Every row comes from one small tree of marks. The marks that hang from a mark follow it in brackets, in alphabetical order. Every link used is in the known rows. Which tree was each row made from?
Known rows
limivut[divop febo pufe]: [ 16 -30  -3  -9   6  -7 -40 -47 -33  -6   4   7  18 -15   8 -10   7 -37
  45  32  -1 -11  15 -25  11   0 -28  24  -1 -22 -11   9 -38  -2 -13 -47
 -34 -14  24   1  -2  38 -50  -2  33  46  -1 -23 -19  13  -9   7   1 -48
  13]
rolus[dusin rugi[patiz[febo[divop]]]]: [ 10 -38 -15  -3  -3  -9  -8 -30 -33  -3  21  60  -1 -19 -17 -32 -25 -22
  18  44  32 -19  13  19  18   1 -17  65 -11 -44  29  -7   2  -5   3 -43
  27  19  19  11  32   6 -25 -62  27  41  10 -17   8  10 -33 -43   2 -66
 -28]
patiz[febo[pufe]]: [ -4 -36  17 -16   0  -2  -7   5 -17  -8  15  34  10 -10  -3 -28   1  -9
  37  37  15 -20  10   2  10  10  10  41  -7 -11  14 -12 -12  -1  -7 -33
  34   6  27 -16  20   8 -34 -32  -1  33 -12  -5  -2   1 -29 -24 -12 -14
   7]
rolus[rugi[patiz]]: [  2 -21  -7  23 -10  -1  -1 -26 -18  -9  31  40   2 -14 -17 -19 -16  -5
  15  16  22 -17   1  12  17  -3  -8  41  -6 -13  17  23   8   2  18 -35
  17   0  19  19  50   8  -9 -35  30  18 -15  -5   1   4  -9 -25  14 -40
  -4]
zana[limivut[febo[divop pufe]] vubeb]: [-21 -69   5 -18  -1 -11 -46 -21 -19 -11  26  19  20 -11  -3 -21 -11 -13
  56  15   7 -17  32   7   1 -10 -32   6 -10 -40   1 -21 -13  19   3 -32
  47  26  19  19  23   7 -64 -31  13  46 -24 -13  17   1 -29 -11 -26 -35
  22]
limivut[divop]: [  9 -18  -1   1  -1  -2 -18 -20 -13  -1  20  12   2 -11  -1  -7   8 -10
  32  41  -4  -8   9 -11   1   4 -20  30   1 -22  -9   3  -4  12   3 -25
 -16   1  14  -4  19  23 -18 -18  21  27 -20 -12 -16   0  -6   6   0 -16
  -6]
rugi[patiz[febo[pufe]] rolus[dusin]]: [ 17 -45   5 -22 -11 -12  12 -15   0 -22   9  45  21 -13  -8 -44 -25 -17
  20  45  26 -43   4   4  19 -14  25  71 -19 -26  13 -11  -7  -8  -5 -42
  68  17  11  -8  51  -9 -12 -32  24  47   2  13  24 -12 -28 -52 -12 -52
  -6]
rolus[dusin rugi]: [ -1  -4 -16   1 -10   4  -6 -14 -36  -4  39  62  -5 -11 -13  -9 -14 -20
  17  33  18 -13   0  17  18  14 -11  56  -3 -37  31 -13   6 -10   5  -7
  19  17  27   0  28   0  -9 -26  31  32   7 -13  -6   0 -15  -6  20 -41
   4]
divop[limivut[febo pufe]]: [  2 -25  -7  -1  24  -4 -46 -28 -28  -1  36  37  32 -19  -3   7   7 -21
  41  10   1 -16  11 -16   9  11  -6  30   1  -2  11  12 -24  -2 -13 -43
   7 -10  42  16  -1  40 -41  -2  29  35 -24 -23  -4  16  -3  11  -4 -55
  15]
zana[guma[febo pufe] limivut vubeb]: [  3 -37 -18  -2   0   8 -46  -9 -19   5  34  -1  11 -16 -37  17   8  -3
  63 -31  25  -8   5  33 -24 -12  -5  12  -4 -12  -5   3  -6  17 -15 -28
  57  20  14   5  32  -8 -52 -38  36  21 -28  11   9  37 -30  -3  -6 -13
  40]
guma[dusin febo pufe[limivut[divop]]]: [ 39  22 -28  19  -8  -4  -6 -30 -31  18  23   0  16  -6 -31  12  41  19
  76   6 -13  -5  18  10   8  20  -2  36 -33  11 -12  -6   9  11 -19 -18
   0  38  22 -34  20  17 -39 -37  42  24 -16 -11 -27  31 -28 -24  -2  -4
  17]
patiz[febo[divop]]: [ -3 -41  -8  -7   4  -4 -21  -3 -28   4  25  20   8  -6 -10 -26   2 -11
  29  46  10  -7  22 -14   1  10  -7  39   1 -30  13 -10  -8  14  -1 -26
   8   7  18  -2  13  16 -36 -43  12  37 -14 -10   1   4 -29 -14 -13 -31
 -23]
pufe[limivut]: [ -4  -4 -15   7 -16  -4  -6   4 -13  -7  34  28   9  -9 -22   0   9   8
  35  28   4  -5  14  -9   0  15 -12  40  -2   3  33  -7   4  21  19  -4
   2  19  29   1  28   5 -29 -18  25  20 -21  -7 -13   5 -14  -4  -2 -25
   1]
divop[limivut]: [ -4 -10  -6  12  12   5 -23   5 -10   4  49  42  16  -8 -12   7   3   7
  25  18   2 -11   6 -11  -2  14   2  33   6  -3  14   2  11  12   4 -24
  24   6  31  10  23  22 -10 -17  15  18 -38 -14  -3   1   1   8  -8 -22
  -4]
zana[guma[febo[divop]]]: [ 20 -31 -26  -2  -2   5 -38   0 -31  18  32  -8  13  -3 -29 -13  12   4
  43  17   2  -3  23  -3 -13   7   6  29 -25 -27  -8   2  -6  39 -21  -7
  27   1  21   8  10  25 -47 -32  15  38 -30 -20   5  21 -18 -12  -9   1
   3]
safezi[limivut[divop febo pufe]]: [  2 -10  -7   2  16 -15 -36 -42 -32 -17   2  11  24 -10  14   0   2 -33
  54  34 -12 -16  24 -35   1   7 -24  21  -1 -34  -1  -5 -28   5  -8 -57
 -29 -13  39  11   0  37 -61  -1  25  52   5 -32 -17   3  -9  22   0 -43
  18]
rugi[patiz[febo] rolus]: [ 14 -45  -9  -6  -6  -6   6 -23   3 -14   9  23  22  -6 -20 -31  -7  -5
  17  33  26 -39   4 -13   5 -19  17  49   4 -14  13  12  -8  -4  18 -50
  32  -5   3   7  51   9  -9 -39  28  33 -13  23  20  -8 -16 -36  -8 -49
 -21]
rolus[rugi[patiz[febo]]]: [  5 -32  -6   3  -5  -6   3 -30 -18  -7  12  48   1 -14 -15 -25 -13 -10
  20  26  38 -19  -1  11  16  -3  -2  48   5 -12  29  18   1 -20  16 -58
  18   1  18  15  40  19 -20 -54  24  23  -6   0  -2   9 -16 -39   7 -48
 -15]
pufe[limivut[divop febo]]: [ 13  -9 -18 -12  -1 -19 -19 -40 -18  -3   8  12  14  -8  -5   4  14  -5
  53  36   0  -4  17 -23   2   7 -35  24   3 -12  14   0 -15   6  12 -36
 -39   7  31   5   9  43 -43 -23  21  38 -13 -17 -21  10  -8  -1  -5 -37
  -1]
rugi[rolus]: [  4 -27 -16   2 -12   6  -6  -7  -9  -9  30  11  19  -3 -14 -12  -1   1
  18  36   6 -25   8 -12   4  -2   6  41   2 -23  11   1   0  10   9 -11
  21  -2   9   1  37   4  -4 -12  30  37 -19  16   8 -16 -11  -3  -6 -25
   0]
rolus[dusin rugi[patiz[febo]]]: [ 12 -20  -8  -3  -2  -8   5 -35 -20 -10  19  71  -4 -17 -15 -26 -23 -28
  18  34  39 -24  -6  20  17  -3   2  64  -1 -30  34   2  -1 -23  13 -46
  27  13  19   7  37   8 -16 -49  30  31  11  -5   3   9 -23 -39  12 -66
 -16]
limivut[pufe]: [ -2 -23  -4  12  -8   7 -20  -8 -29 -11  28  24  17 -15  -4  -9   4 -22
  28  25   2 -16  16 -10  10   9  -9  37  -6 -12   6   1 -17  12  -8 -16
   6  -6  23   0  16  -3 -33  -1  36  26 -10 -13 -13  11 -14   5   5 -38
   8]
febo[divop pufe[limivut]]: [ -6 -29  -7   6 -18 -11 -10  13 -20   0  29  21  11 -12  -7 -17   4  14
  45  39  -7  -4  38  -3  17  25 -21  41 -31 -10  18 -24  11  35  -5  -2
  27  30  35  -3  25  -5 -48 -29  12  37 -25 -26   0   0 -28 -26 -21 -11
  -3]
rugi[patiz rolus]: [ 10 -37 -11   9 -17  -3   5 -17   5 -15  18  14  23  -6 -21 -24  -9   4
  11  28  13 -35   3 -10   3 -15  12  44  -7 -14   2  18   3  18  17 -29
  33  -4   0   9  58   0   0 -19  35  29 -25  20  18 -13  -4 -27  -5 -40
 -11]
pufe[limivut[divop[febo]]]: [ 12 -16  -8  11   8  -7 -12 -29   7   2  22  24  15 -20 -17  21   7   3
  59  42  -2   4  10  -9   5   7 -25  50  10   0   8  13  -7  17  14 -21
 -18  13  32  -1  21  32 -47 -29  16  23 -34   6 -14   8  -5  -7   3 -24
 -13]
guma[febo[divop[limivut] pufe]]: [  3 -27  -1   3   4   4 -32   6 -21  26  47  35  22  -7  -9 -15   6  13
  51   8  -8 -13  31  -1  12  20  12  36 -31  -6  -4  -9  19  21 -34 -14
  59  22  38  -1  13  25 -41 -24   3  37 -54 -35  11   7 -19 -23 -29   6
   4]
zana[guma vubeb]: [  8 -38  -1  -1  -9  -5 -41   6  -6 -15  29   2   4 -17 -17  -8   0   2
  29  10  22 -10  -3  17 -19  -5  -9  27   6 -29   1   6 -16  36  11 -24
  43   2  17  13  29  11 -33 -19  25  26 -21   5   2   7 -15   2   8 -19
  15]
guma[dusin febo pufe[limivut]]: [ 24  23 -35  20 -11   3  -3 -14 -31  10  38  13  20  -5 -43  10  38  25
  65  -5  -9  -7  18  15   7  21  20  41 -32  24   6  -5  11  15 -12  -4
  24  42  25 -33  25   2 -38 -35  39  22 -15  -5 -19  26 -34 -22   0 -10
  29]
patiz[febo]: [ -5 -28  -4 -11   5   4  -8  -4 -19  -4  22  30   4  -7 -11 -19   7 -12
  31  34  19 -14   4 -11  -1   5   6  42  11 -14  24  -1 -12  -3   9 -31
   8   1  21  -7  15  17 -26 -37  14  28 -10   0  -6   4 -23  -7  -3 -31
  -5]
guma[febo]: [  8  -7 -12   2  -7   9 -14  -7 -23   7  37  19  11  -3 -21 -12  16   1
  41   6   2 -11  12  -7   2   5  15  34  -4  -2  10   7   0   9  -5  -4
  21   8  15  -8  15  21 -24 -13  24  24 -34 -11  -4   6 -15  -4  -4  -5
  14]

Which tree is each row?
[ 10 -14 -13  10 -12   0   4 -27 -22 -14  30  64   0 -18 -18 -17 -24 -17
  13  24  23 -21  -1  23  17  -2  -7  60  -8 -29  25   7   7  -1  14 -27
  30  16  16  10  50  -2  -4 -30  36  28   0 -10   0   3 -11 -26  17 -57
  -5] | rolus[dusin rugi[patiz]]
[  3 -46  -9  -3   1  -3 -51 -21  -8  -7  17  -6   3 -21 -15  22  -1 -11
  54  -3  18  -5   4  25 -29 -14 -43   5   0 -34 -23   0  -6  20  -3 -51
  20   7   9   6  36  -7 -42 -39  36  25 -11   8  -3  25 -19   6  -1 -21
  17] | zana[guma[pufe] limivut[divop] vubeb]
[ 17   8 -32   6   0 -10 -11 -29 -33  -8  27  12  25  -3 -30  13  25  13
  51  11  -8 -13  14   3   7  20   1  30 -15   8   7   0  -7  17   4 -25
  -6  28  28 -25  23  15 -39 -31  34  34   6  -9 -17  20 -29  -9  -2 -38
  30] | guma[dusin pufe[limivut[febo]]]
[ 16 -19 -35  12   4  19 -40 -19 -28  24  47 -11  28   9 -52  -8  12   3
  56   7  -8 -10  29   3 -16   0  12  12 -31 -27 -28 -14   2  28  -8  -2
  33  30  21  20  22  16 -60 -57  32  31 -27 -12   0  23 -12 -21 -15  -2
   4] | zana[guma[dusin febo[divop]] limivut]
[ 20 -39 -13 -17  -6  -8   7 -22  -5 -20  11  44  20  -8 -20 -32 -18 -19
  13  44  28 -42  -1  -3   7 -21  19  66   0 -30  21  -3 -10 -11   9 -40
  45   9   5  -1  49  -1  -5 -34  36  40   5  21  20  -8 -20 -33  -4 -62
 -21] | rugi[patiz[febo] rolus[dusin]]
[ -7 -48 -11 -18   3  -5 -59 -24  -8 -12  26   1  15  -9 -25   1  -6 -16
  44   1  24 -11   5   4 -25 -24 -18  -2  17 -34   3   5 -25  14  20 -42
  27   4  21  37  25  23 -60 -25  29  34 -16   5  10  17 -10   8  -5 -41
  25] | zana[guma limivut[febo] vubeb]
[ 22   8 -27  13   3   7  -9 -17 -34  10  40   6  17   0 -35   2  27  13
  51  -8  -8 -16  11  17   6  15  31  36 -21   6 -15   3   5  12 -20 -10
  31  25  11 -40  25   6 -23 -29  36  26 -15  -6  -7  22 -34 -11   2  -5
  32] | guma[dusin febo pufe]
[ 16 -25 -18   1 -14  -1   4 -20  -4 -19  27  34  23  -5 -23 -20 -18 -12
   6  34  14 -39  -2  -1   9 -18  12  59  -5 -29  11   3   3  12  15 -20
  43   7   1   4  61 -11   9 -17  41  34 -10  11  19 -15 -10 -21  -2 -57
 -10] | rugi[patiz rolus[dusin]]
[  1 -42  -8   5  19  -9 -22 -12  -8   8  31  45  24 -13 -17 -14  -7   9
  30  27  12 -19  17 -11   0  -1  -1  43  -5  -7  10   6   6  15   1 -56
  37   6  23  20  32  24 -26 -56  13  26 -39 -16  14   6 -10 -30 -23 -43
 -36] | rugi[patiz[febo[divop[limivut]]]]
[ -2 -32  -9  19   8   8 -43  -4 -31   8  46  34  28 -18  -5  -1   3  -8
  34  26 -10 -10  28 -11   9  20 -21  37 -15 -16   0  -7   1  21 -22 -23
  20   6  32  14   6  12 -39 -17  29  31 -30 -28  -1  10 -10   1 -13 -38
 -14] | febo[divop[limivut[pufe]]]
[ 17 -13 -10   9 -10   4 -17  -7 -31  17  39   5  23  -1 -25 -37  17  16
  56  20 -21 -20  33   5  17  17  25  34 -48 -12 -24 -18   7  27 -28   2
  52  36  22 -16  21  16 -44 -36  14  43 -30 -27   4   5 -31 -38 -17   9
  14] | guma[dusin febo[divop pufe]]
[-15 -14   2  -5  11 -12 -17  -5 -21 -24  19  23  18  -4   7 -10  -7  -5
  45  20  -6 -20  25 -21   1  13  11  23  -7 -26  16  -9  -8  21   6 -39
  22   2  45  -2  18  26 -49  -1  -3  52  -7 -27   3 -10 -22   7 -12 -15
  39] | safezi[limivut[febo[pufe]]]
[  1 -57  -1   1  13   0 -53 -33  20  -2  24   4  16 -23 -25  20 -11 -13
  61  18  18  -2  -2  15 -27 -23 -30  16  24 -32 -24  15 -20  19  15 -43
  24   6  21  30  35  20 -61 -41  25  25 -37  24   5  15   1   4   1 -24
   1] | zana[guma limivut[divop[febo]] vubeb]
[ 21 -23  -1  -7 -27 -13 -35   9  -8  -1  23   8   8 -17 -25 -11  17  19
  69  -4  17  -4  11  28  -4   9   1  32 -27   1  10 -13  -4  25 -13 -14
  66  31  38   9  24  11 -69 -18  15  26 -40  -9  -1  20 -30 -37  -6   2
  31] | zana[guma[febo[pufe[limivut]]] vubeb]
[ 30 -20   1   3 -13  -2 -35  -5 -13  -1  38  -6  20  -8 -30 -30  18  13
  59  -4   7 -14   3  35  -1   1  33  31 -34 -11 -30  -7 -11  21 -16 -17
  87  31  24  -3  29  19 -51 -31  24  30 -28  -4   1  12 -25 -37   2   8
  37] | zana[guma[dusin febo[pufe]] vubeb]
[ 16 -10 -24 -11   1 -18 -21 -36 -25  -4   6   8   7 -14  -6  21  18  -1
  56  18   1  -2  17  -6   3  13 -35  27  -6  -5   9   8  -9   9  -3 -47
 -37   7  27 -19  14  25 -43 -24  28  38  -1 -15 -18  23 -24   1  -6 -36
  17] | guma[pufe[limivut[divop febo]]]
[ 34  13  -5  10 -21  -6  -6 -25 -15  19  24  10  19  -3 -21 -18  29  16
  74  23 -18 -10  22  10  18  18   6  38 -43   9 -17 -21   6   4 -16 -12
  20  44  31 -18  18  23 -50 -33  24  29 -26 -24 -23  11 -20 -42  -5   4
  14] | guma[dusin febo[pufe[limivut[divop]]]]
[-14 -69  -9  -3  -2  -7 -60 -32 -30 -15  27  13  24 -17 -10 -13  -4 -34
  54   9   6 -19  30  -7   2 -13 -48   7  -3 -37   4 -13 -26  12   2 -35
  19  17  23  32  12   8 -76 -19  42  42 -15 -12   5  18 -24   5 -15 -66
  13] | zana[limivut[febo[divop] pufe] vubeb]
[ 14 -10 -28   7  -5  -2 -20   8 -18  -4  25   2   8 -16 -30  24  11  17
  40  13  12   2   7  16 -14  22 -11  37 -14   2  14   7   0  34  -5 -22
   9   8  31 -10  30  -9 -42 -28  26  25  -6  -4  -9  28 -24  -6   6 -21
  17] | zana[guma[pufe[limivut]]]
[  4 -46 -17  -6   9  -6 -43 -29 -44  -7  21  12  24 -13  -1 -19   3 -28
  37  33  -6 -10  31 -24  15   9 -24  27 -12 -31   0  -1 -31  18 -16 -28
  -9  -6  26   6  -2  25 -55  -9  27  52  -2 -28   0  13 -25   3 -10 -53
   9] | limivut[febo[divop] pufe]
[ 20 -29 -10  -3 -10  -2 -43   0 -13  -1  34  -3   5 -13 -28  -8  12   3
  47  -5  21  -8   3  17 -17  -8  10  27  -4 -19   0   6 -13  24  -7 -20
  56  10  20  11  23  26 -46 -19  25  26 -38   0   1  18 -21 -10   5  -6
  24] | zana[guma[febo] vubeb]
[  3 -44 -11   7   0  -8 -10 -30 -25   4  17  38   0 -13 -14 -33 -18  -9
  23  38  29 -14  16  11  17   4 -18  46  -9 -27  21  10   5  -5   7 -53
  17   7  18  20  33  16 -32 -63  18  34  -7 -10   9  11 -29 -42  -2 -50
 -33] | rolus[rugi[patiz[febo[divop]]]]
[ -7 -44  10  -6  15  -1 -28   6 -17  11  34  44  19 -14   2 -21  -2   2
  43  37   8 -13  25  -2   9  22   2  43 -15 -13  12 -17   8   8 -20 -39
  47  20  39   0  15  22 -43 -44  -6  40 -32 -22  11   0 -24 -30 -28 -16
 -16] | patiz[febo[divop[limivut] pufe]]
[  5 -49  -8  -1   3 -12 -14 -15 -11  -5  15  27  12 -11 -17 -33  -6  -3
  22  35  18 -17  22 -10  11  -5  -4  44  -4 -19   6   6  -6  22   8 -46
  24   3  11   9  37  14 -29 -52  20  33 -20  -8  12   4 -25 -31 -16 -43
 -31] | rugi[patiz[febo[divop]]]
[ -5 -45  -4 -16   6 -12 -27 -15 -27  -9  24  14  19 -11   3 -29  -3  -5
  38  36  -5 -16  31 -11  14  12  -8  26 -20 -32   1  -7 -16  28 -12 -24
  19   4  25  -2  13  25 -48 -19   0  55 -15 -27   9  -1 -28 -12 -22 -22
  16] | limivut[febo[divop pufe]]
[ -2 -43  -4   5  16   3 -44  -8 -34  12  32  41  26 -17  -2  -9   5 -14
  40  33   4 -14  25 -17   8  17 -13  45 -10 -16  13 -14 -10  -3 -26 -46
  18   3  38  14  -1  20 -52 -34  23  39 -21 -20   0  17 -20 -11 -15 -49
 -23] | patiz[febo[divop[limivut[pufe]]]]
[ 11 -35  -1  14  16   2 -30 -39  -7  -3  20  17  22 -25  -4   8   1 -27
  47  37  -4  -3  10 -10  13   1 -22  46   5 -10 -19  23 -28   5 -11 -29
 -13  -7  26  -2  10  25 -46 -13  27  33 -24   2 -13  11  -7   4   8 -36
  -3] | limivut[divop[febo] pufe]
[ 14  13 -26  22  -9  -1   2  -3 -25  -4  36  15  17  -6 -31  14  23  24
  49  12  -5  -8  12  14   8  23   1  37 -22  11   8  -8  11  26   4 -11
  10  34  21 -31  34  -9 -27 -36  38  21  -3   4 -18  16 -28 -10   2 -24
  17] | guma[dusin pufe[limivut]]
